Each row comes from the steps of one walk. Every step used is in the known rows, and no mark comes twice. Write the walk behind each row, first mark first.
(in the rows, 128 means zero)
Known rows
N/P/K/V/B/J: [100 129 121 111  18 140 159 155 120 123  97 162  91  88 152 118 118 144
 185 160 129 107 131  73  87 138 192 124 115  98 108  98 143 180 131 149
 146  99 132 162 156  82  76 100 167 117 157 181 105 139 123]
L/B/J/U: [138 125 125 144 147 153 162 153  96 113  53 177 151 104 162 123 119 118
 213 163 127 118 125 105  63 156  77 146 107  78 145 125 130 163 122  87
 160 111 183 145 168 113  95  68 157 146 158 146  95 182 134]
D/L/B/J/P/N/U: [133 137 104 102  81 111 151 135  99  94 151 170 119  96 145 132  73 143
 210 174 110 127 120 105  83 152 143 148 114  61 150 106 102 218 136  83
 150 118 140 142 162 139  94  65 162 117 167 220  86 151 135]
U/J/B/V/K/P: [108 148 127 147 155 126 164 161 130 116 110 147  94 113 156  59 154 143
 155 139 116 125 150  98  92 165  96 138 111 120 162 147 126 147 140  92
 151 171 209 153 145 119 132  65 151 149 199 105  77 153 128]
V/K/P: [103 142 139 154  90 133 160 148 118 125 150 143 123 115 156  75 144 143
 106 146 136 122 145 101  85 150 180 137 111 110 148 107 127 155 118  90
 148 169 131 153 142 122 121  85 140 154 172 124  95 159 136]
L/B/V: [130 127 105 146 121 132 160 144 133 112 175 161 146 113 164 137 115 124
 182 149 117 120 122 109  76 150  75 121 106 103 152 149 127 168 132 107
 163 121 146 134 154 146 123  85 153 175 177 123 107 174 134]
K/P/N: [ 91 143 132 148  58 118 150 129 131 130 131 149 134 101 153 128 143 136
 163 153 113 116 138 102  86 143 142 132  96  98 135 111 106 158 120  92
 144 155 108 164 152 154  87  89 144 141 187 132  95 152 139]
K/P/N/U/J/B/L: [ 81 138 120 129 100 110 154 151 139 117  60 162  82  93 151  82 160 145
 212 172  98 117 149  88 101 157 133 156  94  93 150 133  99 167 131  86
 140 161 240 159 143 136  75  93 150 116 207 157  77 151 134]
N/B: [105 136 116 125  91 127 163 148 137 118 171 164 131 100 150  78 121 129
 140 160 140 114 120 121  86 148 112 136 104 103 144 111 132 162 120 113
 153 145 172 138 172 140 112 125 150 159 171 141 100 165 133]
N/U/J/P/K/V/B: [ 93 123  95 104 101 118 165 149 104 125 112 156 122 104 144  77 119 157
 168 187 153 110 143  65  97 137 183 152 128 102 135  96 126 203 144 126
 143 105 164 163 143  88  87 103 168 126 156 170 128 125 129]
N/U/J/P/K/V/B/L: [ 94 114  90  98  97 114 162 155 117 129  83 172  97  98 148  85 136 156
 202 185 134 107 143  53  98 140 208 156 125 107 134  87 124 203 143 119
 147 120 194 163 123  97  96 101 156 119 169 182 124 138 132]
K/V/B/J/P: [112 133 107 109  63 126 166 140  90 145 111 154 134 108 146 116 110 131
 158 161 139 118 123  73  78 142 170 155 123  97 116  89 133 184 138 121
 156 105 110 161 141  95  94  70 155 133 159 170 102 144 133]
U/J/P/N/B: [100 152  92 105 105 102 149 134 129 118 133 159 113  98 144  71 129 148
 187 166 115 115 125 117  88 153 116 156 106  94 154 104 118 171 140  92
 151 161 203 154 168 163  94  96 154 140 186 156  87 140 132]
J/P/K/V/B/L/D: [114 121 113 112 116  97 163 150  97 145  88 152 124 102 150 116 130 138
 207 167 134 105 126  39  75 137 157 124 127 109 130  66 127 186 128 104
 152 108 131 177 126  91 128  74 155 129 157 169 127 143 135]
K/V/B/J/P/N/U: [ 97 142  99  97  32 118 159 140  89 140 102 173 125 103 140 123 102 143
 188 170 123 119 120  82  92 141 200 163 119  82 123  90 113 216 132 120
 154 100  95 158 140  80  75  78 158 105 159 189  94 147 132]
K/P/J: [109 130 133 142  76 104 157 135 145 132 186 146 136 105 149 105 138 126
 148 160 122 119 147  93  77 144 140 122 108  92 126 124 121 155 127  91
 146 141 125 160 154 139 111  85 139 154 173 147 110 163 141]
D/L/B/V/K/P/N: [131 152 132 148  80 126 149 148 132  98 206 154 108 107 164 132 108 161
 162 136 101 131 138  99  88 154 142 121 101 101 164 124 104 185 127  76
 143 168 101 149 138 145 135  65 144 146 183 159  91 170 137]
J/B/V/K/P/N: [103 153 141 151  73 119 150 151 124 130 108 138  97 108 154 102 152 146
 167 131  84 120 130 105  90 159 123 124 100 100 151 136 108 161 127  93
 155 170 151 158 145 128 126  56 142 130 207 115  77 162 141]
V/K/P/N/U/J/B: [ 83 158 131 137 103 125 152 157 121 115  74 149  94 105 148  54 154 159
 159 167 117 121 150 102 102 160 153 158 102  90 158 135 105 167 129  84
 141 171 207 157 152 101  95  79 155 122 191 148  80 139 131]
V/K/P/N/B/J: [104 162 130 129  50 129 152 161 132 124 113 171  88  98 151  91 147 150
 177 142 100 123 137 122  89 160 192 148 100  93 156  93 109 170 114  93
 148 165 158 155 149 110 107  93 139 114 182 164  72 159 134]
D/L/B/V/K/P: [138 140 136 155 107 129 163 155 127  94 230 153 118 114 166 112  99 151
 128 137 123 135 143  96  82 156 125 121 108 109 169 125 122 179 128  81
 143 159 123 139 140 142 153  71 149 163 177 153  92 174 131]
L/B: [122 129 111 145 108 134 155 142 123 118 161 153 160 110 162 120 116 126
 160 163 133 117 129 103  75 149 116 137 102  93 141 131 123 161 128  97
 154 128 147 140 165 144 101  87 154 174 160 141 112 161 136]
P/J/U: [126 121 134 132 126 118 154 138 117 126 119 164 149 102 151  93 136 117
 186 164 128 113 125 101  74 143  96 127 115  80 126 133 134 160 123  81
 160 128 150 151 166 113 114  75 142 150 158 133 115 178 143]
B/V/K/P/J: [125 133 134 146  94 109 156 150 147 128 214 156 109 116 155  97 147 135
 152 133 105 123 144  98  80 151 159 115 117 104 145 139 121 164 129  90
 156 155 120 150 134 107 145  66 130 148 182 130  98 174 140]
U/J/P: [108 134  98 120 153 110 158 128 116 119 132 150 133 109 148  77 126 134
 155 171 138 117 136 100  86 148 111 151 117 104 146 120 134 161 146  94
 155 145 179 151 160 148 100  77 155 162 181 132 100 138 131]
J/P/K/V/B: [103 120 112 115  53 125 159 140  95 146 118 132 140 102 149 108 119 149
 153 167 141 109 125  62  84 133 195 136 126 102 117  77 126 186 137 128
 149 113 104 172 146 110 105  83 156 138 158 165 134 135 140]
J/B: [105 134 126 135 106 128 161 140 114 129  94 134 133 101 149  91 132 121
 148 159 126 111 118 104  85 151  91 135 107  96 130 135 124 147 129 110
 156 138 177 148 175 137 103  81 154 154 180 128  96 152 138]
D/L/B: [135 132 118 132 113 129 156 135 124  97 201 150 148 100 160 124  87 135
 146 167 141 124 126  99  82 148 106 131 106  92 145 122 123 172 131  91
 145 136 125 135 168 156 115  93 157 168 156 176 111 160 136]
V/B/J/U: [124 134 129 127 142 167 164 153 103 125  39 173 148  96 158 135 133 116
 204 158 134 113 121  90  75 142 134 151 114  86 132 104 136 170 121  86
 161 107 151 161 141  94  81  73 155 136 157 134 103 168 116]

Write each row's walk
[115 124 140 127  78 117 154 135 113 111 137 163 126 100 151  69 126 126
 162 162 122 110 124 102  73 145  99 121 113  72 117 143 159 162 124  90
 158 136 180 153 179 120 101  84 154 149 168 152 100 177 127]
N/P/J/U
[100 136 114 127  57 136 162 141 111 138 156 151 154 108 152 126 122 131
 124 159 157 115 129  78  87 136 158 146 112 113 120 108 130 168 128 125
 145 120  93 153 145  95  97 105 154 157 149 148 122 155 132]
K/V/B
[112 138 107 131 166 124 160 145 140 112 105 157 109 101 151  97 142 123
 187 152 118 116 129 104  90 157  46 129 110 112 153 165 132 149 145 107
 158 139 218 144 164 135 114  81 160 159 198 108  87 153 129]
U/J/B/V
[127 137 100 122  84 116 143 134 103 125 100 157 136 106 154 142 108 132
 220 160  95 119 119 104  68 153 143 151 106  70 138 112 104 182 138  92
 161 123 142 155 159 145  87  50 152 133 177 173  91 149 142]
L/B/J/P/N
[118 132 122 133 166 103 161 143 128 121 112 174 124 104 154 115 141 113
 201 158 128 109 125  86  76 147  86 124 113 111 149 113 129 155 116  88
 160 130 159 151 142 117 122  85 146 153 167 136 101 164 127]
B/L/D
[105 129 136 117  46 155 163 161  89 123  37 170 103  87 155  95 123 145
 200 164 134 105 126  75  81 139 153 131 119  87 111  96 160 182 121 128
 151 102 154 168 160  69  79  91 171 112 153 174 103 154 121]
N/P/K/V/B/J/U
[ 91 135 104 115 121 112 148 147 142 116  45 174  88  92 150  94 154 136
 232 174 101 108 132  97 105 157 126 160  98  90 147 146 101 173 134  93
 153 154 244 147 152 127  76  95 150 119 196 154  86 148 135]
P/N/U/J/B/L
[ 93 121 126 127  12 116 155 143 119 120 139 152  97  96 150  78 115 149
 136 162 134 103 129  89  92 140 138 111 113 104 117 116 148 171 126 153
 145 129 149 150 181 114 106 111 165 136 164 164 106 146 142]
N/P/K/V
[102 115 113 121  55 130 157 156 131 145  96 160 120  93 161 134 145 142
 194 162 125 102 129  56  94 136 205 131 112 114 117  85 119 178 127 133
 148 126 124 162 130 103  97 105 143 127 162 163 132 151 143]
P/K/V/B/L
[123 141 147 141 135  84 157 162 125 136 100 143 100 111 151  69 162 130
 188 150 103 118 143  67  68 161 134 124 115  92 142 119 118 148 123  61
 153 154 188 168 140  91 159  47 137 132 176 159  91 164 135]
V/K/P/J/B/L/D
[147 120 112 114 112 121 155 143 110 102 125 146 115  90 151 133  87 143
 213 168 112 118 126  87  79 149 149 124 121  76 142  88 112 195 143  96
 152 112 156 152 167 147 110  56 158 122 167 204 107 141 140]
D/L/B/J/P/K
[121 127 109 117 105 115 159 133 103 129 103 158 123 104 145 104 113 119
 174 156 122 116 119 105  74 151 130 144 121  90 135 101 128 173 135 105
 166 118 153 150 154 133 103  65 147 135 176 151  87 150 133]
B/J/P
[ 91 118 121 116   8 125 155 156 125 127 112 163  89  92 164 100 135 151
 179 159 122 102 132  58  95 134 211 125 108 105 110  94 148 180 127 138
 147 131 153 163 136 111  92 114 157 127 167 180 115 149 127]
N/P/K/V/B/L
[102 120 117 133  67 118 157 144 119 133 118 153 125  96 150 113 127 141
 156 166 139 104 130  88  90 137 134 117 115 113 124 103 122 165 124 145
 147 123 122 151 170 109 112 106 154 133 159 150 122 144 153]
P/K/V
[116 124 109 106  90 115 161 151 127 122  99 165  91  90 144  87 121 139
 208 162 109 111 118 111  81 152 155 130 119  86 142  79 122 185 130 115
 160 126 195 151 170 130 111  90 152 119 181 173  95 149 138]
N/B/J/P/K
[110 135 114 125 124 112 166 152 112 139 122 166 143 107 157 127 131 123
 183 159 150 110 128  55  78 140 129 135 113 120 133  93 134 167 118 105
 149 115 119 161 127  81 118  97 155 148 145 157 117 160 123]
K/V/B/L/D
[103 161 136 136 109  99 156 165 134 124 129 170  91 104 154  80 155 151
 194 147 106 119 138  94  81 160 156 139 100 107 168  83 112 165 103  65
 147 175 176 159 130 110 138  96 137 123 178 155  82 168 127]
V/K/P/N/B/L/D
[120 138 128 141 125 132 158 157 116 123 115 146 104 111 152  86 137 130
 144 133 110 115 115 109  89 159 108 130 113 106 148 145 126 160 130 106
 168 156 173 139 155 109 143  64 147 150 190 108  88 165 137]
J/B/V/K
[103 142 114 131 153 129 155 141 127 119  80 144 126 100 150  77 146 127
 168 170 133 113 134  98  92 156  78 147 107 103 143 152 128 143 141 101
 150 147 221 150 175 134  93  85 160 157 182 127  95 136 128]
U/J/B
[126 129 130 135 145 146 163 147 105 122  38 177 134  96 153 111 130 112
 201 156 131 113 123 109  74 149  80 141 112  88 138 114 134 160 117  92
 165 124 168 148 163 103  97  74 151 133 166 132  87 170 136]
B/J/U
[114 137 108 111  79 106 145 127 110 133  84 160 118  97 143 134 126 127
 213 156  93 115 119 108  82 147 149 143 112  79 135 101 111 180 135  98
 164 131 132 158 157 139  84  54 144 120 185 161  85 142 143]
B/J/P/N
[146 126 144 160 128 127 159 162 110 118 160 162 137 121 165  86 135 138
 180 143 109 125 142  94  59 158 103 121 113  84 156 144 127 169 125  67
 158 144 155 151 144 106 152  48 140 156 171 131 103 199 140]
L/B/V/K/P/J/U
[ 80 147 115 133 107 119 154 138 142 110 133 171 120 100 148  97 138 147
 184 174 129 121 157 106 101 147 126 149  98 100 153 130 107 171 129  91
 137 149 165 154 153 132  65 110 155 136 184 144  90 143 130]
K/P/N/U/J
[112 139 148 141  80 110 156 152 127 137 139 128 112 111 148  66 152 140
 132 152 112 121 142  90  79 158 177 131 113  84 129 131 115 151 131  82
 148 161 163 160 161 107 134  58 140 142 177 146  97 158 140]
V/K/P/J/B
[106 130 109 124 152 118 155 147 139 121  56 160  99  96 156  80 161 125
 200 165 115 111 134  87  92 158 102 149 104 106 140 140 124 143 141  98
 154 157 252 146 154 142  98  87 147 146 193 135  90 149 132]
U/J/B/L
[117 128 135 140  85  95 162 144 141 131 174 136 110 104 148 104 138 122
 172 144  96 119 134  93  79 154  78 106 107  91 129 155 119 154 137 103
 157 135 161 158 160 142 129  60 147 148 200 133  91 172 141]
K/P/J/B/V
[103 129  98 111 107 121 158 144 110 135 101 141 127 102 148  95 129 154
 167 178 145 110 140  60  91 138 182 149 127 111 129  92 128 180 150 120
 144 123 151 174 144 112  99  87 162 137 159 159 132 120 133]
U/J/P/K/V/B
[111 136 136 156 109 128 165 152 130 123 170 158 109 117 158  91 137 138
 127 130 118 123 142 103  87 152 144 123 114 121 156 125 127 162 123  96
 156 160 122 146 129 118 139  77 137 155 188 103  91 171 134]
B/V/K/P
[106 151 133 152  80 122 149 147 136 128 153 155 105 111 157 120 147 147
 165 128  96 121 138 109  91 149 164 122 103 109 156 123 110 167 121  93
 157 167 107 152 129 130 120  68 135 139 196 113  87 166 138]
B/V/K/P/N
[ 97 132 101 124 156 130 163 141 138 103 136 176 128 105 149  78 125 135
 160 176 151 115 143 110  98 147 110 151 114 105 151 142 125 171 135 106
 151 133 189 134 159 109  88 116 159 154 168 138 103 148 126]
N/U/J
[158 131 148 149 128 123 161 157 118 100 198 160 125 112 163  92 107 148
 163 144 117 131 142  87  66 156 101 118 116  82 160 134 127 178 127  55
 147 151 138 148 146 115 165  48 141 149 167 161 101 198 138]
D/L/B/V/K/P/J/U
[128 116 104 120  68 110 158 148  91 133  90 150 121 104 149 117 105 140
 201 170 118 115 127  80  68 150 137 135 122  89 129  95 117 186 138 137
 154  97 150 153 171 108 111  66 159 125 159 184 108 147 154]
L/B/J/P/K/V
[118 141 119 127 170 122 163 150 126 128 117 169 141 104 160 138 143 118
 210 158 132 110 125  67  74 140 142 132 111 110 141  98 129 164 121  78
 154 122 130 164 121 106 105  92 148 156 160 137 114 159 111]
V/B/L/D
[ 82 138 129 138  51 119 158 136 127 121 150 159 126 102 149 113 129 143
 162 165 120 119 142 108  95 142 153 138 100  93 142 115 104 181 116  97
 145 139 120 153 152 133  80 106 149 135 181 147  93 156 135]
K/P/N/U
[146 132 108 114 107 116 158 133 100  99 157 152 127 100 150 122  77 132
 177 164 123 126 125  95  75 153 117 144 119  78 145 101 122 189 142  85
 153 122 148 144 166 153 115  53 159 146 163 197  90 155 134]
D/L/B/J/P
[119 147 112 136 170 129 159 157 129 115  99 156  98 109 155  67 150 138
 173 142 116 118 132 102  96 163  94 139 116 115 162 159 126 150 141  99
 163 163 217 140 151 105 133  67 152 150 193 102  84 154 130]
U/J/B/V/K
[114 138 111 120  99 134 165 153 138 116 126 178 111  94 148  96 124 123
 181 155 127 116 121 125  84 155 107 140 108  96 144 104 129 165 121 119
 157 126 187 135 167 118 103 113 154 136 170 158  84 165 130]
N/B/J
